What can hang from each mark:
J_632: J_523 J_706 J_740 J_787
J_787: J_104 J_632
J_104: J_706 J_740 J_787
J_740: J_632
J_706: J_104 J_632

Known rows, with every way that one mark hangs from another:
J_632{J_740}: [-0.57  0.02 -1.40 -0.47 -0.71  1.91 -0.05 -1.11  0.32  0.44 -1.06 -0.66
  1.21 -0.34 -0.86 -1.47  0.43  2.69  1.11  1.39  0.71 -1.63  0.55 -0.18
  0.20]
J_740{J_632{J_787{J_104{J_706}}}}: [ 0.20  0.35  0.90  2.08  1.54 -0.95 -1.19  2.02  1.78 -0.98 -1.91 -1.73
 -0.39 -1.40  1.48 -0.48 -0.93 -2.13  1.72 -1.38  0.86  0.50 -0.63  0.97
 -2.88]
J_706{J_104{J_740}}: [ 0.24  0.35 -2.96 -0.08 -2.43 -1.29 -0.77  1.00  1.59  2.70  0.63 -1.55
  2.49 -0.62 -1.22 -0.33  1.57 -1.04 -0.16 -0.70  0.22 -1.68 -0.19 -0.11
 -0.20]
J_632{J_523 J_706 J_787}: [-1.28 -0.88  0.12  0.68  1.76  2.43  2.33 -1.36  0.22 -2.19  1.09  1.17
 -1.43  1.20  1.36 -0.49 -2.25  0.85 -1.85 -0.50  0.43  1.32  1.22 -0.28
  1.86]
J_104{J_740{J_632{J_523 J_706}} J_787}: [-0.79  0.50 -2.84  0.18  0.99 -1.51  2.13  2.50 -3.45 -1.09 -1.08 -0.32
 -3.99  0.47  0.36 -0.01  0.64  1.77 -0.06 -1.09 -1.07 -0.49  0.41 -0.13
  0.79]
J_787{J_104{J_706 J_740} J_632}: [ 0.32 -0.42  2.52  0.31 -1.89 -2.49 -2.64 -0.10 -0.73  2.43 -0.01  0.49
  2.76 -0.49 -0.09  0.68  0.43 -0.02  0.32  0.66 -1.14  0.05 -1.83 -0.78
 -4.22]
J_706{J_632}: [-0.94 -0.06  5.45 -1.63 -2.32  1.00 -1.70  0.96  4.57 -0.33 -2.74 -0.26
  5.77 -0.37 -0.03  0.79 -0.44 -1.77  1.52  0.81  0.89 -1.38 -0.81  1.09
 -0.23]
J_740{J_632{J_523 J_706 J_787}}: [-1.00 -0.19 -0.91  0.15  2.67  1.54  2.41  0.85  1.03 -2.91 -1.53 -0.26
 -3.58  1.05  2.03 -1.20 -2.20 -0.10 -0.21 -1.49  0.26  0.87  0.96  0.50
  0.91]
J_706{J_104{J_787}}: [-0.54  0.06  1.00  1.56 -1.07 -0.45 -0.41  0.86  2.43  1.25 -0.38 -0.44
  2.24 -1.63 -1.47  0.17  1.82 -0.32  1.38  1.22  1.24 -1.15 -0.19 -0.69
 -0.29]
J_787{J_632{J_523 J_706}}: [-1.25 -1.41  4.00 -1.39 -0.46  1.46  0.78 -1.80  1.35 -0.96 -1.02  2.69
  0.66  1.51  0.61 -0.36 -1.77  1.42 -0.59  1.71 -0.82  0.64 -0.28 -1.22
 -0.89]
J_104{J_706 J_740 J_787}: [-2.10  0.09 -2.34  2.68 -0.86 -2.05 -0.69  1.23 -3.94  2.33  1.15 -0.30
  0.79 -0.61 -1.18  0.85  2.40  2.58  0.33  0.21 -1.12 -2.03 -0.65 -0.55
 -2.45]
J_787{J_632{J_523 J_706{J_104} J_740}}: [ 1.12 -0.64 -1.84 -1.19  0.97  0.86  1.28 -2.17 -1.22  0.39  1.70  1.91
 -3.96  0.64 -0.63 -0.81  0.09  0.97 -1.20  1.46 -0.79  1.20  0.59 -1.80
  0.25]
J_632{J_523 J_740 J_787}: [-1.23  0.10 -3.41  0.92  1.74  1.94  1.77 -2.72 -0.79 -1.19  1.64  0.02
 -1.46  1.66  0.13 -1.59 -0.95  2.71 -0.76 -0.97  0.68  0.30  1.33  0.68
  3.11]
J_740{J_632{J_523 J_787}}: [-1.74  0.48 -0.51  0.65  1.07  0.56  1.13  0.70  3.31 -2.30 -2.06 -0.82
 -0.22  1.50  1.36 -1.56 -1.79 -0.18  1.11 -2.35  0.78 -0.32  0.32  1.68
  1.05]
J_632{J_523 J_740 J_787{J_104{J_706}}}: [ 0.94  0.29 -3.21  2.57  1.61 -0.21  0.70 -1.61 -3.23 -0.80  2.80  0.18
 -2.69  0.36  0.31 -0.19 -0.89  1.02 -1.36 -1.29  0.01  1.49  0.42  0.44
  0.46]
J_104{J_706{J_632{J_740}}}: [-0.61  0.29 -0.51 -0.17 -0.43  0.32 -1.70  0.56 -1.49  0.90  0.06 -0.40
  0.68 -0.53 -0.81  0.87  0.99  0.21  1.00  0.74 -0.51 -1.45 -0.52  0.86
 -1.94]
J_740{J_632{J_706{J_104}}}: [ 1.05  0.10 -0.93 -0.88  0.22  0.33  0.31  3.05  2.98 -0.12 -2.75 -1.48
 -1.92 -1.75  0.36 -0.95  0.22 -2.59  1.35  0.31  0.55 -0.79  0.17 -0.57
 -1.87]
J_787{J_632{J_706 J_740}}: [-0.38 -1.23  1.54 -1.62  1.42  2.77  0.34 -2.67 -0.95  0.16 -0.77  1.54
 -1.62 -0.14 -0.08 -1.31 -0.20  2.77  0.44  3.39 -0.29  0.38  0.48 -2.18
 -1.41]
J_787{J_104 J_632{J_523 J_706 J_740}}: [ 2.15 -0.75  2.66 -1.66  0.58  1.16  0.90 -2.56 -1.60 -1.29 -0.20  2.17
 -2.13  0.22  0.36 -0.43 -1.34  1.50 -0.96  2.01 -0.34  2.21  0.25 -1.59
  0.40]
J_632{J_706 J_740}: [-0.01 -0.60 -1.70 -0.91  1.00  2.90  1.15 -1.01 -1.87 -0.19 -0.38  0.13
 -2.00 -0.86 -0.22 -1.13  0.02  2.54 -0.18  2.27  0.29 -0.57  1.11 -1.25
 -0.19]
J_787{J_632{J_706}}: [-1.24 -1.61  5.07 -1.44  0.06  2.17 -0.29 -1.55  2.38 -0.01 -1.96  1.88
  1.74 -0.11  0.55 -0.51 -1.04  1.01  0.70  3.12 -0.10  0.10 -0.31 -1.91
 -2.57]
J_787{J_104}: [ 1.08 -0.19  4.73 -0.47 -2.31  0.52 -1.39  0.35  3.89 -0.30 -2.72 -0.66
  5.09 -1.51  0.09 -0.11 -0.85 -0.96  1.19  1.12  1.53 -0.52 -0.64  0.14
 -0.56]

Rows:
[ 2.09  0.51  2.04 -0.10 -0.81 -0.56 -2.24  0.93 -1.28  0.29 -0.34 -0.74
  1.36 -1.79 -0.34  1.47  0.52 -1.65  0.82  0.80  0.13 -0.05 -0.88  0.74
 -1.61] -> J_787{J_104{J_706{J_632{J_740}}}}
[ 1.15  0.12 -0.11  0.83  1.62  1.70  0.15 -2.17  0.36 -0.72  0.24 -1.03
  0.16 -1.05  0.35 -1.12 -0.68  0.42  0.23  0.43  1.93  1.23  0.99 -0.11
  1.62] -> J_632{J_740 J_787{J_104}}
[-0.01  0.54 -1.10  0.17 -0.12 -0.91 -1.05  0.52  2.42  1.37  1.90 -1.57
  2.17 -0.19  0.03  0.97  0.89 -3.98 -0.53 -1.91  0.78  0.18  0.12  0.94
  1.79] -> J_706{J_104{J_740} J_632{J_787}}
[-0.03  0.57  0.58 -1.74 -1.09  0.85  0.00 -0.45  0.40 -1.00 -0.54  0.15
  1.44  1.14 -0.57  0.28 -0.30  0.58  0.14 -0.27  0.03 -0.65  0.18  1.45
  2.48] -> J_706{J_632{J_523 J_740}}
[ 0.86  0.01  6.67 -0.27 -0.08  0.90 -1.55 -0.21  4.70 -1.44 -1.39 -0.74
  4.59 -1.02  1.32  1.23 -1.56 -3.98  0.74 -0.28  2.12  1.45 -0.31  1.14
  1.36] -> J_706{J_632{J_787{J_104}}}
[ 0.70  0.75 -2.63  0.03  1.24  0.46  0.80 -1.25  0.91 -0.50  2.64 -0.41
 -1.45  0.92 -0.29  0.21  0.01 -2.14 -0.95 -1.92  0.85  1.13  0.93  1.28
  3.95] -> J_706{J_104 J_632{J_523 J_740 J_787}}
[ 0.41 -0.19 -5.25  0.84  1.28 -0.20  2.35 -0.36 -1.60  0.26  4.07  0.00
 -3.67  0.87  0.41  0.06 -0.20 -1.01 -3.27 -2.24 -0.35  1.32  1.32 -0.61
  2.53] -> J_632{J_523 J_706{J_104{J_740}} J_787}
[-1.52  0.89 -3.93  0.41  0.69 -0.93  1.27  1.16  0.58 -1.00 -0.53 -1.53
 -0.97  1.94  1.17 -1.35 -0.85  0.28 -0.04 -3.55 -0.20 -0.41  0.39  1.75
  1.71] -> J_104{J_740{J_632{J_523 J_787}}}
[ 0.41 -1.08  2.02 -1.00 -0.42  0.37  0.63 -1.10  2.26  0.05  0.40  2.28
 -0.50  0.76 -0.02 -0.07 -0.79 -0.87 -0.98  1.16 -0.66  0.99 -0.23 -1.52
 -0.81] -> J_787{J_632{J_523 J_706{J_104}}}
[ 0.49  0.11 -3.84  1.07 -0.09 -1.66  2.03  1.09 -3.60  0.91  2.70  0.59
 -3.11 -0.07 -0.92  0.90  1.61  0.52 -2.18 -0.56 -0.83  0.14  0.72 -1.20
  1.82] -> J_632{J_523 J_706{J_104{J_740 J_787}}}
[-0.83  0.15  0.50 -0.35  1.76  2.32 -0.31 -1.63  1.12 -0.66  0.19 -0.72
  0.79  0.12  0.32 -0.27 -0.20 -0.33  0.74  0.16  1.29  0.38  0.84  0.95
  2.20] -> J_706{J_632{J_740 J_787}}
[-0.21  0.19 -2.17 -1.43  0.12 -0.03  0.63  2.71 -0.58  0.06 -2.59 -1.46
 -1.65 -0.58  0.81 -0.89  0.19  0.17  0.68 -0.28 -0.50 -1.42  0.22 -0.21
 -1.39] -> J_104{J_740{J_632{J_706}}}
[-0.50 -0.76 -2.79  0.50  3.54  3.63  1.84 -2.30 -2.14 -0.81  1.23  0.06
 -3.67 -0.34  0.65 -1.41 -0.64  2.11 -0.87  1.30  0.88  0.91  2.02 -1.15
  1.10] -> J_632{J_706 J_740 J_787}
[-0.14  1.25 -3.28  0.93 -0.42 -2.87 -0.31  3.35  0.48  1.68 -1.48 -2.35
 -0.85 -1.44 -0.96 -0.44  2.76 -0.78  1.98 -1.12  0.23 -1.72 -0.24  0.16
 -0.58] -> J_706{J_104{J_740{J_632} J_787}}
[-0.92 -0.87  0.68 -0.07  2.21  1.31  1.98 -2.67 -3.82 -0.95  0.64  2.91
 -3.80  0.89 -0.42 -0.48  0.32  4.31 -0.33  2.69 -0.74  1.15  0.71 -2.08
  0.73] -> J_104{J_787{J_632{J_523 J_706 J_740}}}
[ 0.59  0.54 -1.73  0.11  1.67  1.17 -0.45 -0.87  1.88  0.47  1.72 -1.20
 -0.37 -0.55 -0.33  0.09  0.84 -2.71  0.22 -0.52  1.49  0.64  0.84  0.72
  2.27] -> J_706{J_104 J_632{J_740 J_787}}
[ 1.08 -0.21  1.10  0.51 -0.34 -1.08 -1.10 -2.00 -1.92  0.34  0.82  1.64
 -0.63  0.51 -0.42 -0.12 -0.46  1.79 -0.12  0.82 -1.13  0.98 -1.04 -0.42
 -2.19] -> J_787{J_104{J_706} J_632{J_523 J_740}}
[ 1.15  0.05  5.66 -0.05 -2.20 -1.08 -3.00  1.88  2.17  0.11 -1.55 -0.44
  4.48 -1.60  0.23  2.13 -0.32 -3.35  0.96  0.47  0.30 -0.21 -1.66  1.00
 -2.48] -> J_787{J_104{J_706{J_632}}}
[ 1.58  0.97  0.61 -1.12 -1.83 -1.90 -1.14  2.91  1.85  0.16 -3.71 -2.53
  2.10 -1.27  0.54 -0.68  0.09 -1.45  1.81 -1.16  0.54 -1.04 -0.86  0.95
 -0.89] -> J_787{J_104{J_740{J_632}}}
[-1.18  0.27  0.14 -0.01 -2.21 -1.72 -2.29  1.82 -0.76  1.99  0.31 -0.61
  3.03 -0.06 -0.46  1.74  1.07 -1.05  0.07 -0.64 -1.18 -1.80 -1.31  1.08
 -2.22] -> J_104{J_706{J_632} J_740}
[ 0.98 -0.43 -1.08 -0.45 -0.83  0.54  1.33  0.55  1.22 -0.29  0.80  0.73
 -1.02  0.00 -0.28  0.09 -0.52 -1.01 -1.58 -0.03 -0.11  0.10  0.47 -0.59
  0.69] -> J_632{J_523 J_706{J_104}}
[-0.49 -0.49 -3.66  0.53  3.16  3.00  3.02 -2.51 -2.98 -1.93  2.41  0.87
 -4.89  1.16  0.73 -1.19 -1.36  2.59 -2.04 -0.05  0.22  1.40  2.04 -0.56
  2.79] -> J_632{J_523 J_706 J_740 J_787}
[ 0.85  0.88 -0.88 -1.37 -3.07 -2.25 -0.56  1.55  1.60  1.33  1.30 -0.75
  2.59  0.85 -0.82  1.52  0.76 -3.13 -1.11 -2.24 -0.55 -0.71 -0.58  1.47
  2.18] -> J_706{J_104{J_740} J_632{J_523}}
[ 0.99 -0.45  1.94  0.41 -0.10 -0.43 -2.04 -1.64 -1.15  1.26 -0.33  0.80
  0.46 -0.94 -0.52 -0.31  0.34  1.31  1.11  2.23 -0.39  0.44 -1.10 -1.16
 -3.68] -> J_787{J_104{J_706} J_632{J_740}}
[ 0.29 -0.32 -2.72 -0.98  0.68  2.24  2.28 -1.22 -2.85 -1.13  0.69  0.94
 -3.07  0.75 -0.21 -0.91 -0.69  3.03 -1.31  0.94 -0.48 -0.09  1.18 -0.61
  1.39] -> J_632{J_523 J_706 J_740}
[ 1.43 -0.22  2.55  0.04  2.69  1.29  0.70  1.32  2.25 -2.63 -2.97 -1.20
 -1.96 -1.67  2.31 -0.80 -1.88 -2.52  0.87 -0.27  1.59  1.75  0.60 -0.21
 -0.39] -> J_740{J_632{J_706 J_787{J_104}}}
[ 0.83  1.00 -1.27  0.27 -0.19 -1.07  0.29  0.34 -0.86  0.03  1.41  0.03
 -0.90 -0.09 -1.65  1.14  1.94 -0.63  0.18 -0.10  0.35  0.03  0.30  0.66
  3.27] -> J_706{J_104{J_787} J_632{J_523 J_740}}
[ 1.43  0.49  2.51 -0.21 -2.65 -2.62 -2.76  2.37 -0.73  1.39 -0.02 -1.02
  3.66 -1.17 -0.08  2.47  0.58 -2.85 -0.01 -0.66 -0.65 -0.39 -1.63  0.95
 -2.06] -> J_787{J_104{J_706{J_632} J_740}}
[-1.69 -1.33  4.49  0.06  0.69  0.86  1.29 -1.66 -0.66 -1.11 -0.54  3.16
 -0.52  1.01  0.12  0.38 -0.59  2.53 -0.07  2.38 -0.59  1.01 -0.08 -1.93
 -0.41] -> J_104{J_787{J_632{J_523 J_706}}}
[ 0.78  0.71  0.13 -1.29 -2.65 -1.61 -1.77  1.78  2.51  2.19  0.18 -1.39
  3.73 -0.70 -0.89  1.26  1.59 -3.59  0.10 -0.90  0.23 -1.27 -0.68  0.87
  0.42] -> J_706{J_104{J_740} J_632}
[ 0.33  1.05 -0.41  0.19 -1.93 -2.99 -0.28  1.69 -0.34  1.20  1.63 -0.17
  1.52  0.32 -1.29  2.19  2.00 -2.00 -0.70 -1.68 -0.41 -0.31 -0.46  0.82
  2.71] -> J_706{J_104{J_740 J_787} J_632{J_523}}
[ 1.62 -0.77  3.12 -1.55 -1.12 -0.84  0.30 -0.99 -1.09 -0.17  0.15  1.70
  0.19  0.68  0.74  0.56 -1.26  0.07 -1.80  0.41 -1.04  1.77 -0.56 -1.28
  0.05] -> J_787{J_104{J_740} J_632{J_523 J_706}}
[-1.81  0.33 -1.95  1.39  0.05 -1.57 -0.34  0.28 -1.97  0.19  3.07  0.04
  0.31  1.97  0.64  1.74 -0.36 -1.03 -1.78 -3.07 -1.35  0.21 -0.42  1.85
  0.54] -> J_104{J_706{J_632{J_523 J_787}} J_740}
[-0.21  1.01 -4.87  0.88  0.92 -1.40  0.07  2.07  2.37  1.08 -0.14 -2.86
 -1.30 -0.26  0.42 -1.34  0.86 -2.43  0.86 -2.81  0.65 -0.75  0.35  0.90
  0.18] -> J_706{J_104{J_740{J_632{J_787}}}}
[-1.87  0.24  2.83  1.62 -1.03 -1.70 -0.74  1.45 -1.09 -0.44  0.34  1.13
  1.85  0.50 -0.60  2.43  0.56  0.00  0.37 -0.15 -0.81 -0.73 -1.07  1.14
 -0.75] -> J_104{J_706{J_632{J_523}} J_787}
[-1.06 -0.32  0.68 -1.18 -0.49  0.99  0.23 -2.97  0.38 -0.05 -0.43  1.69
  0.60  1.86 -0.68 -1.43 -0.51  3.35  0.38  1.21 -0.54 -0.26 -0.11 -0.36
  0.31] -> J_787{J_632{J_523 J_740}}
[-2.01 -0.29 -0.92  2.10  1.12 -0.96  0.07 -2.02 -4.28  0.82  1.59  2.39
 -2.31  1.22 -1.29 -0.10  1.24  4.66  0.59  1.49 -1.51 -0.16 -0.51 -1.02
 -1.84] -> J_104{J_706 J_787{J_632{J_523 J_740}}}
[-1.43  0.75 -3.80  0.65 -0.91 -2.22 -1.19  3.49 -0.86  1.50 -1.86 -2.04
 -0.10 -0.26 -0.04 -0.55  1.05  0.50  1.44 -1.49 -1.32 -2.68 -1.08  0.91
 -4.10] -> J_104{J_706 J_740{J_632}}
[ 0.88  0.18 -0.29  0.98 -2.15 -2.22 -1.80  1.58 -1.43  1.87  0.43 -1.03
  2.39 -1.22 -0.34  0.85  0.63 -0.33 -0.29 -0.46 -0.58 -0.86 -1.15  0.10
 -2.81] -> J_787{J_104{J_706 J_740}}
[ 1.47 -0.16  2.97 -1.20 -0.73  0.12 -0.30 -2.54  0.66 -0.53 -0.83  1.33
  1.21  0.70 -0.20 -0.83 -0.95  1.54  0.34  1.15  0.15  1.19 -0.40 -0.41
  0.78] -> J_787{J_104 J_632{J_523 J_740}}
